What can hang from each mark:
J_626: J_151 J_358 J_786
J_757: J_759
J_178: J_358 J_757
J_759: J_358 J_757
J_151: J_626
J_786: J_626
J_358: J_178 J_626

Each row was made from one small tree. The marks that hang from a mark follow it in brackets, in the order of their numbers. Every link used is in the known rows. Write each row's tree.
Known rows:
J_178{J_358{J_626}}: [-408, 3, 208, 79, 297, 340, 173, -431, -113, -118, 27, -144, -247, 19, -324, -29, 124, -119]
J_626{J_151 J_358{J_178{J_757}} J_786}: [312, 227, 258, 70, -136, -340, -208, -128, -412, -47, -585, 221, 384, -12, 487, -397, 184, 3]
J_151{J_626{J_358{J_178{J_757}}}}: [43, 91, -97, -39, -256, -124, -216, 302, -115, 43, -232, 62, 111, -33, 413, -365, 32, 65]
J_358{J_178 J_626}: [-421, 37, 152, 73, 113, 398, 216, -266, -224, -71, 31, -221, -220, 2, -154, -202, 146, -79]
J_786{J_626{J_151 J_358{J_178{J_757{J_759}}}}}: [317, 239, 10, 54, -75, -273, -67, -137, -254, -116, -336, 254, 55, 15, 505, -249, 170, 80]
J_626{J_358{J_178{J_757}} J_786}: [132, 127, 92, -43, -136, -83, -200, -128, -285, -78, -350, 13, 234, 24, 318, -249, 6, 14]
J_178{J_358 J_757{J_759}}: [-275, 47, -36, 160, 561, 236, 234, -725, -194, -225, -99, -124, -486, 216, -384, -34, 76, -33]
J_786{J_626{J_358}}: [277, 136, -55, -82, -227, -185, -179, 109, -35, -68, -121, 169, 126, -52, 462, -37, 7, 72]
J_757{J_759{J_358}}: [-106, 3, 60, 51, 245, 120, 324, -368, -110, -180, -33, 156, -383, 135, -234, -281, 70, 59]
J_759{J_358{J_178{J_757} J_626}}: [-438, 110, 258, 122, 293, 295, 314, -568, -362, -163, 10, -147, -372, 33, -158, -421, 113, -27]
J_151{J_626}: [18, 103, -166, -38, -252, -284, -89, 442, -51, 50, -165, 131, 37, -49, 422, -297, 123, 87]
J_786{J_626{J_358{J_178}}}: [212, 165, -38, -53, -198, -144, -133, -16, -137, -78, -140, 115, 95, -34, 469, -140, 36, 74]
J_759{J_358{J_178{J_757} J_626{J_151 J_786}}}: [-301, 231, 332, 156, 231, 22, 299, -535, -519, -182, -230, 12, -240, 13, 87, -563, 260, -10]
J_759{J_358{J_178 J_626} J_757}: [-532, 110, 456, 74, 213, 275, 498, -675, -425, -223, 14, -164, -489, 3, -108, -687, 60, 22]
J_358{J_178 J_626{J_151}}: [-290, 104, 272, 151, 113, 212, 210, -264, -310, -49, -132, -73, -116, -25, -34, -313, 267, -87]
J_786{J_626{J_151}}: [305, 266, -31, 51, -127, -469, -17, 65, -189, -70, -259, 294, 77, -47, 584, -155, 239, 90]
J_626{J_151 J_358{J_178{J_757{J_759}}} J_786}: [309, 215, 226, 78, -76, -301, -133, -184, -411, -87, -599, 259, 289, 36, 418, -419, 202, 18]
J_151{J_626{J_358{J_178} J_786}}: [131, 174, -66, -91, -419, -350, -231, 412, -218, 12, -396, 187, 251, -57, 660, -482, 134, 96]

Which tree is each row?
[-391, 229, 534, 111, 153, 0, 484, -637, -581, -241, -228, -7, -351, -14, 133, -828, 214, 39]
J_759{J_358{J_178 J_626{J_151 J_786}} J_757}
[106, 178, -125, -53, -293, -297, -156, 290, -248, -49, -426, 185, 103, 19, 578, -498, 144, 112]
J_151{J_626{J_358{J_178{J_757{J_759}}} J_786}}
[-341, 150, 138, 208, 540, 183, 308, -698, -361, -285, -294, -39, -462, 174, -258, -181, 286, -74]
J_178{J_358{J_626{J_151 J_786}} J_757{J_759}}
[-131, 133, 41, 138, 344, 31, 267, -430, -287, -219, -218, 52, -379, 146, -82, -249, 159, 27]
J_178{J_757{J_759{J_358{J_626{J_151 J_786}}}}}
[-323, 178, 192, 187, 428, 103, 155, -584, -366, -199, -268, -119, -259, 75, -109, -129, 248, -102]
J_178{J_358{J_626{J_151 J_786}} J_757}
[-214, 208, 268, 126, 21, 3, 197, -213, -447, -96, -314, 8, -28, -23, 195, -417, 362, -57]
J_358{J_178 J_626{J_151 J_786}}
[-344, 113, 521, 89, 181, 92, 432, -501, -339, -191, -78, 10, -372, -42, -32, -603, 106, 15]
J_759{J_358{J_626{J_151}} J_757}
[410, 205, 63, -4, -219, -365, -189, 113, -120, -45, -286, 318, 234, -80, 582, -139, 130, 67]
J_786{J_626{J_151 J_358}}
[-440, 68, 438, 37, 180, 215, 434, -494, -277, -211, 40, -92, -442, -22, -115, -533, 22, 22]
J_759{J_358{J_626} J_757}
[-390, 79, 134, 224, 605, 334, 319, -741, -265, -247, -170, -97, -521, 175, -422, -112, 222, -96]
J_178{J_358{J_626{J_151}} J_757{J_759}}
[-239, 127, 165, 107, 250, 78, 227, -555, -351, -126, -38, -64, -264, 58, -42, -419, 50, 31]
J_759{J_358{J_178{J_757}}}
[-324, 131, 387, 140, 197, 153, 313, -477, -376, -116, -81, 17, -226, -24, -61, -508, 210, -33]
J_759{J_358{J_178 J_626{J_151}}}
[112, 192, -98, -65, -348, -336, -231, 357, -252, -9, -412, 144, 199, -33, 645, -471, 124, 97]
J_151{J_626{J_358{J_178{J_757}} J_786}}
[196, 146, -81, -118, -442, -387, -277, 538, -119, 24, -375, 240, 285, -77, 654, -382, 107, 96]
J_151{J_626{J_358 J_786}}
[-351, 140, 150, 45, 18, 187, 201, -214, -360, -119, -150, -141, -132, 5, 80, -318, 239, -50]
J_358{J_178 J_626{J_786}}
[-426, 104, 50, 152, 537, 311, 312, -699, -298, -301, -178, -147, -534, 193, -339, -111, 201, -69]
J_178{J_358{J_626{J_786}} J_757{J_759}}
